Known rows, with every step that occurs:
fenut/dapev/kiso: -.02,-.14,.34,-.10,.00,.08,.00,.21,-.05,-.04,-.24,-.14,-.14,.30,-.17,.05,-.14,.05,.14,-.48,.20,-.11,.12,.18,.18,.27
momu/kugasu/tumarud/kiso: .33,.05,.13,.04,-.02,-.06,.03,-.18,-.09,-.04,.11,-.02,-.30,-.29,.04,-.32,.13,.04,-.08,.28,-.04,.18,-.24,-.19,.08,-.15
kugasu/momu/kiso/tumarud/fesi/dapev/fenut: -.35,.02,-.28,.19,.03,-.34,-.04,.08,.05,.01,.09,.41,.47,.19,.00,.36,-.44,-.08,.06,.03,-.19,-.25,.12,-.10,-.56,-.39
kugasu/momu/kiso/tumarud/fesi: -.07,.20,-.12,.21,.09,-.32,-.11,.07,.16,.07,.17,.14,.28,.08,-.03,.47,-.46,.18,.06,.04,-.17,-.25,.05,-.05,-.43,-.24
zive/momu/kugasu/dapev/kiso/tumarud: .01,-.21,-.01,.07,.06,.18,-.21,-.18,-.09,-.34,-.18,-.41,.05,-.48,-.03,-.23,.20,-.45,.09,-.03,-.12,-.24,-.16,-.06,-.06,-.19
dapev/kugasu/tumarud/kiso/momu: .03,.03,.14,.02,-.12,.13,.06,-.35,-.05,.01,.23,.01,.00,-.06,.33,-.01,-.03,.05,-.20,.07,-.01,.10,.19,-.07,-.12,-.03
kugasu/tumarud/kiso: .34,.15,.29,.06,-.11,-.01,.14,-.10,-.08,.08,.26,-.11,-.27,.08,.09,-.41,.00,.13,.01,.31,-.08,.20,-.10,.03,-.06,-.02
kiso/momu/kugasu/dapev: -.07,.06,-.07,-.30,.11,.08,-.01,-.14,.05,.10,.08,.04,-.14,-.50,-.05,-.03,.11,-.23,-.10,.11,.13,.10,.15,-.23,.01,.01
fesi/dapev: .48,.05,-.30,.00,-.09,-.01,.24,.15,-.05,.34,-.05,.14,-.21,.33,-.02,-.22,.25,-.12,-.04,.10,.13,.07,.17,.06,.13,-.06
momu/kiso/tumarud: .26,.08,-.32,.13,.10,.11,.03,-.08,-.15,.05,.22,.19,.03,.21,-.16,.15,-.07,.05,.11,-.01,-.13,-.01,.18,.11,.00,-.09
zive/momu/kugasu/tumarud/kiso/dapev/fenut: -.28,-.10,.25,.12,.12,.03,.01,-.31,-.04,-.48,-.05,-.20,-.20,-.42,-.04,-.57,.35,.10,-.09,.16,-.24,-.06,-.22,.00,.20,.19
dapev/fenut: -.05,-.06,-.04,-.22,-.03,-.28,.08,.23,-.07,-.11,.28,.14,-.18,.11,-.19,-.29,-.17,.04,.15,.06,-.12,.33,.11,.15,-.14,.10
tumarud/kiso/momu/kugasu/dapev/fenut: -.44,-.07,.17,-.34,.05,-.03,.14,-.32,.04,-.20,.28,.27,-.22,-.63,-.18,-.13,-.21,-.21,-.02,.27,-.19,.01,.20,-.12,-.20,.05
fesi/dapev/fenut: .09,-.08,-.22,-.13,-.11,-.15,.23,.25,-.12,.06,.07,.29,-.11,.26,-.10,-.32,.01,-.18,.06,.09,.01,.21,.13,.08,-.09,-.03
kiso/momu/kugasu/dapev/fenut: -.47,-.08,-.03,-.42,.10,-.05,-.06,-.12,.00,-.17,.22,.17,-.04,-.53,-.11,-.09,-.08,-.29,.01,.11,-.02,.21,.19,-.22,-.22,.03
kiso/momu/kugasu/tumarud/fesi: -.08,.13,.13,-.20,-.08,-.21,-.10,.01,.26,-.15,.03,-.03,.24,-.36,.19,.11,.10,.28,-.22,.05,.19,.22,-.14,-.17,-.14,-.08
dapev/kugasu/tumarud/fesi/bige: .05,.01,.06,.20,-.21,.01,-.29,.09,.01,.02,-.10,-.21,.30,.29,.39,.11,.00,.07,-.07,.15,-.01,.42,-.60,.07,.08,-.07
momu/kiso/tumarud/fesi: .17,.13,-.08,.09,-.01,-.12,-.06,-.03,.09,.00,.16,.17,.23,.19,-.10,.24,-.23,.15,.08,.03,-.10,-.12,-.02,.16,-.08,-.12
dapev/kugasu: .32,-.09,-.23,-.04,-.07,-.11,-.03,.03,-.12,.08,.04,-.01,-.13,.16,.11,.00,.01,-.15,-.09,-.04,.05,.22,.09,-.06,.12,.03
kugasu/dapev/kiso: .01,-.05,.25,-.11,-.03,.24,-.20,.04,-.04,.06,.05,-.36,-.18,.02,-.09,-.17,-.18,-.31,.18,-.03,.14,-.03,-.02,.08,-.13,.08
kiso/tumarud/fesi: .35,.16,-.09,-.06,-.20,-.39,.18,.03,.16,-.01,.20,.04,.25,.23,-.04,-.10,-.06,.12,.21,.27,-.14,.17,-.21,.16,-.22,-.10
zive/momu/kugasu/tumarud/fesi/dapev: .26,.03,.07,.16,-.08,-.15,-.17,.07,.17,-.13,-.41,-.19,.16,-.24,.29,-.26,.51,-.05,-.36,.08,.15,.05,-.31,-.18,.18,-.22
fenut/dapev/kiso/tumarud/fesi/bige: -.16,-.12,.21,.09,-.15,.04,.05,.21,.10,-.15,-.38,-.08,.40,.53,-.04,.21,-.16,.22,.43,-.20,-.16,-.13,-.50,.48,.12,.08
kiso/dapev/kugasu/tumarud: .09,.02,-.14,.16,-.06,.36,-.16,-.28,-.19,.10,.02,-.27,.04,.18,.26,-.29,.33,-.14,-.02,-.04,.25,.13,-.21,-.18,.13,.13
fenut/dapev: .19,.10,.22,-.11,-.02,-.10,.11,.13,-.06,.08,-.12,.10,-.18,.28,-.12,-.16,.02,.05,.10,-.18,.10,.09,.11,.06,.30,.23
fesi/tumarud/kiso/momu/kugasu/dapev/fenut: -.61,.02,.09,-.30,.04,.13,.31,-.44,-.20,-.07,.23,.33,.20,-.48,-.18,-.07,-.10,-.07,-.04,.33,-.15,.09,.22,-.18,.02,.10
fesi/bige: .20,.03,-.17,.04,-.02,.03,.16,.36,-.07,.17,.05,.01,-.24,.41,-.11,-.04,.14,.21,.14,.19,-.17,.31,-.17,.37,.26,.14
fenut/dapev/kugasu/momu/kiso: -.28,.00,.05,.29,.24,.01,-.35,.00,-.14,.11,-.25,.13,-.04,.12,.06,.63,-.43,-.14,-.22,-.52,.08,-.25,.41,-.35,.19,.01
zive/momu/kugasu/dapev: .14,.01,.09,.01,.13,-.01,-.20,-.04,.01,-.11,-.18,-.29,-.31,-.47,-.05,-.34,.32,-.32,-.20,.15,-.06,.01,-.05,-.17,.25,.04
fenut/dapev/kugasu/momu: -.11,.02,.03,.12,.06,-.26,-.10,.09,-.09,.11,-.21,.02,-.06,.12,.14,.27,-.29,-.20,-.07,-.30,.05,-.02,.22,-.32,.04,.03

Rows:
.08,.01,.20,.26,.13,.19,.06,-.37,.01,-.22,-.18,-.34,-.30,-.36,.02,-.45,.59,.15,-.16,.17,-.12,-.19,-.23,-.03,.39,.14 : zive/momu/kugasu/tumarud/kiso/dapev
.20,.06,-.03,-.15,.05,.00,-.12,-.04,-.05,.10,.06,-.04,-.26,-.35,-.08,-.29,.12,-.40,.01,.20,.09,.16,-.12,-.28,.10,-.10 : momu/kugasu/dapev
.19,.03,-.12,.27,.17,.06,-.02,-.07,-.09,-.14,.04,.00,-.01,.08,-.08,.08,.14,.10,-.07,-.08,-.28,-.17,.27,.20,.15,-.03 : zive/momu/kiso/tumarud
-.25,.15,-.19,.25,.36,.19,-.07,.06,.02,.24,.10,-.02,-.23,.12,-.17,.33,-.09,.17,-.03,-.15,.03,-.39,.32,-.03,.04,.23 : kugasu/momu/kiso/dapev
-.36,-.25,.14,-.27,.12,.15,-.02,.09,.07,-.21,-.35,.03,-.04,-.23,-.14,.38,.00,.12,-.05,-.62,.26,-.20,.33,-.02,.21,.25 : fenut/dapev/kiso/momu/kugasu
.03,.17,.31,-.09,-.07,.04,.23,-.22,.04,.05,.36,-.01,-.15,-.01,.12,-.16,.00,.29,-.03,.23,-.08,.13,.17,.11,-.16,.05 : kugasu/tumarud/kiso/momu
.06,.16,-.28,.32,.05,-.19,-.01,.08,.11,.26,-.02,.27,.33,.22,.06,.42,-.26,-.07,.01,.03,-.07,-.38,.08,-.11,-.35,-.43 : kugasu/momu/kiso/tumarud/fesi/dapev
.01,-.02,-.01,-.17,-.20,-.39,.13,.25,.15,.03,-.01,.24,.11,.22,-.04,-.16,-.13,-.05,.04,.11,.04,.15,-.07,.12,-.15,-.04 : tumarud/fesi/dapev/fenut
-.07,.10,-.09,.15,.28,-.12,-.21,.27,-.03,.20,.17,.04,-.26,.08,-.10,.49,-.32,.12,-.11,-.10,-.07,-.14,.38,-.10,-.13,-.04 : kugasu/momu/kiso
-.16,.06,.39,.01,-.10,.19,.08,-.46,-.06,-.01,-.08,.09,.11,.03,.28,.05,-.07,.04,-.16,-.20,.06,.01,.19,-.14,.14,.10 : fenut/dapev/kugasu/tumarud/kiso/momu
.06,.05,.06,.10,-.06,-.07,-.22,.23,.10,-.08,-.13,-.14,.12,-.01,.14,.01,.12,.23,.01,.25,-.02,.40,-.73,.01,.19,-.10 : momu/kugasu/tumarud/fesi/bige
.07,-.12,.10,-.03,-.07,.08,.13,-.02,-.12,-.11,-.15,-.01,.17,.33,-.12,-.07,-.09,-.06,.36,-.35,-.01,-.12,.00,.20,-.01,.06 : fenut/dapev/kiso/tumarud
-.13,-.03,-.24,.25,.25,-.08,-.32,.14,-.10,.16,.02,.07,-.09,.00,.10,.63,-.34,-.10,-.21,-.27,.00,-.13,.41,-.28,-.06,-.09 : dapev/kugasu/momu/kiso
-.13,-.31,-.17,-.27,.09,.07,.02,.17,.09,-.16,-.08,-.05,-.11,-.32,-.12,.33,.08,.15,-.09,-.34,.16,-.14,.29,.02,-.03,.13 : dapev/kiso/momu/kugasu
.06,-.06,-.27,-.25,.10,-.11,.11,.08,.10,.01,.06,.17,-.18,-.30,-.12,.16,.20,.15,-.16,-.03,.05,.11,.28,-.09,.08,.08 : kiso/momu/kugasu
-.13,-.14,-.05,.06,-.09,.16,-.20,.03,.08,-.17,-.19,-.23,.33,-.16,-.01,.11,-.09,-.26,.35,.17,-.13,-.06,-.75,.14,-.13,-.21 : momu/kugasu/dapev/kiso/tumarud/fesi/bige
-.09,-.22,-.16,-.07,.00,.38,-.04,-.01,-.03,.02,-.18,-.06,.14,-.22,.20,.06,.35,-.10,-.20,-.26,.36,-.08,.11,-.17,-.13,-.18 : fesi/dapev/kiso/momu/kugasu/tumarud
-.13,-.14,.03,-.19,-.14,.05,.13,.22,.31,.14,-.20,-.01,.19,.19,.08,.29,-.03,.14,-.07,-.30,.27,-.28,.20,.25,-.18,.04 : tumarud/fesi/dapev/kiso/momu
-.13,-.03,.10,.09,-.17,.23,-.12,.10,.09,-.02,-.04,-.28,.34,.23,-.01,.01,-.21,-.13,.46,.23,-.17,-.05,-.64,.40,-.24,-.10 : kugasu/dapev/kiso/tumarud/fesi/bige
.22,.11,.04,.01,-.01,.12,.40,-.15,.02,.18,.15,-.03,-.45,.18,-.24,-.38,.17,.20,.14,.21,-.09,-.24,.03,.25,.24,.33 : tumarud/kiso/dapev
-.47,-.10,.51,-.18,-.03,.06,-.30,-.01,.23,-.31,-.36,-.14,.38,-.27,.14,.30,-.10,.23,-.13,-.51,.36,-.09,-.12,-.14,-.02,.10 : fenut/dapev/kiso/momu/kugasu/tumarud/fesi
-.09,.00,-.36,.19,.09,-.04,-.02,-.04,-.06,.21,.01,-.16,-.13,.11,.12,.11,.02,-.12,-.01,-.08,.04,-.16,.09,-.21,-.07,.13 : kiso/dapev/kugasu/momu
.25,-.16,-.21,-.04,-.12,.02,.12,.07,-.08,-.06,.15,-.14,.10,.23,-.09,-.08,-.06,-.03,.33,-.09,-.09,-.04,-.03,.23,-.28,-.08 : dapev/kiso/tumarud
.50,.11,-.32,.04,-.26,-.25,.30,.01,.10,.20,-.01,.18,.33,.35,.07,-.19,.14,-.09,.15,.25,-.01,-.01,-.19,.11,-.15,-.27 : kiso/tumarud/fesi/dapev
-.37,.06,.01,-.05,-.01,.17,.53,-.29,-.27,.03,.21,.21,.03,.22,-.32,-.32,.11,.26,.19,.29,-.20,-.02,.06,.22,.28,.42 : fesi/tumarud/kiso/dapev/fenut
-.02,.03,-.06,-.17,.04,.00,-.03,-.04,-.02,-.03,.14,-.01,-.02,-.35,.12,.00,.25,.14,-.21,.03,.15,.28,.05,-.23,-.05,-.06 : kiso/momu/kugasu/tumarud
.10,.03,.10,.15,.22,.07,-.18,.16,-.01,-.12,-.09,-.09,-.28,.01,-.13,.18,.12,.19,-.30,-.21,-.10,-.15,.38,.21,.36,.17 : zive/momu/kiso
.33,.20,.09,.07,-.25,-.07,-.02,.08,.12,.26,-.04,-.07,.20,.28,.27,-.29,.14,-.03,-.09,.20,.28,.18,-.27,-.05,-.07,-.24 : kugasu/tumarud/fesi/dapev
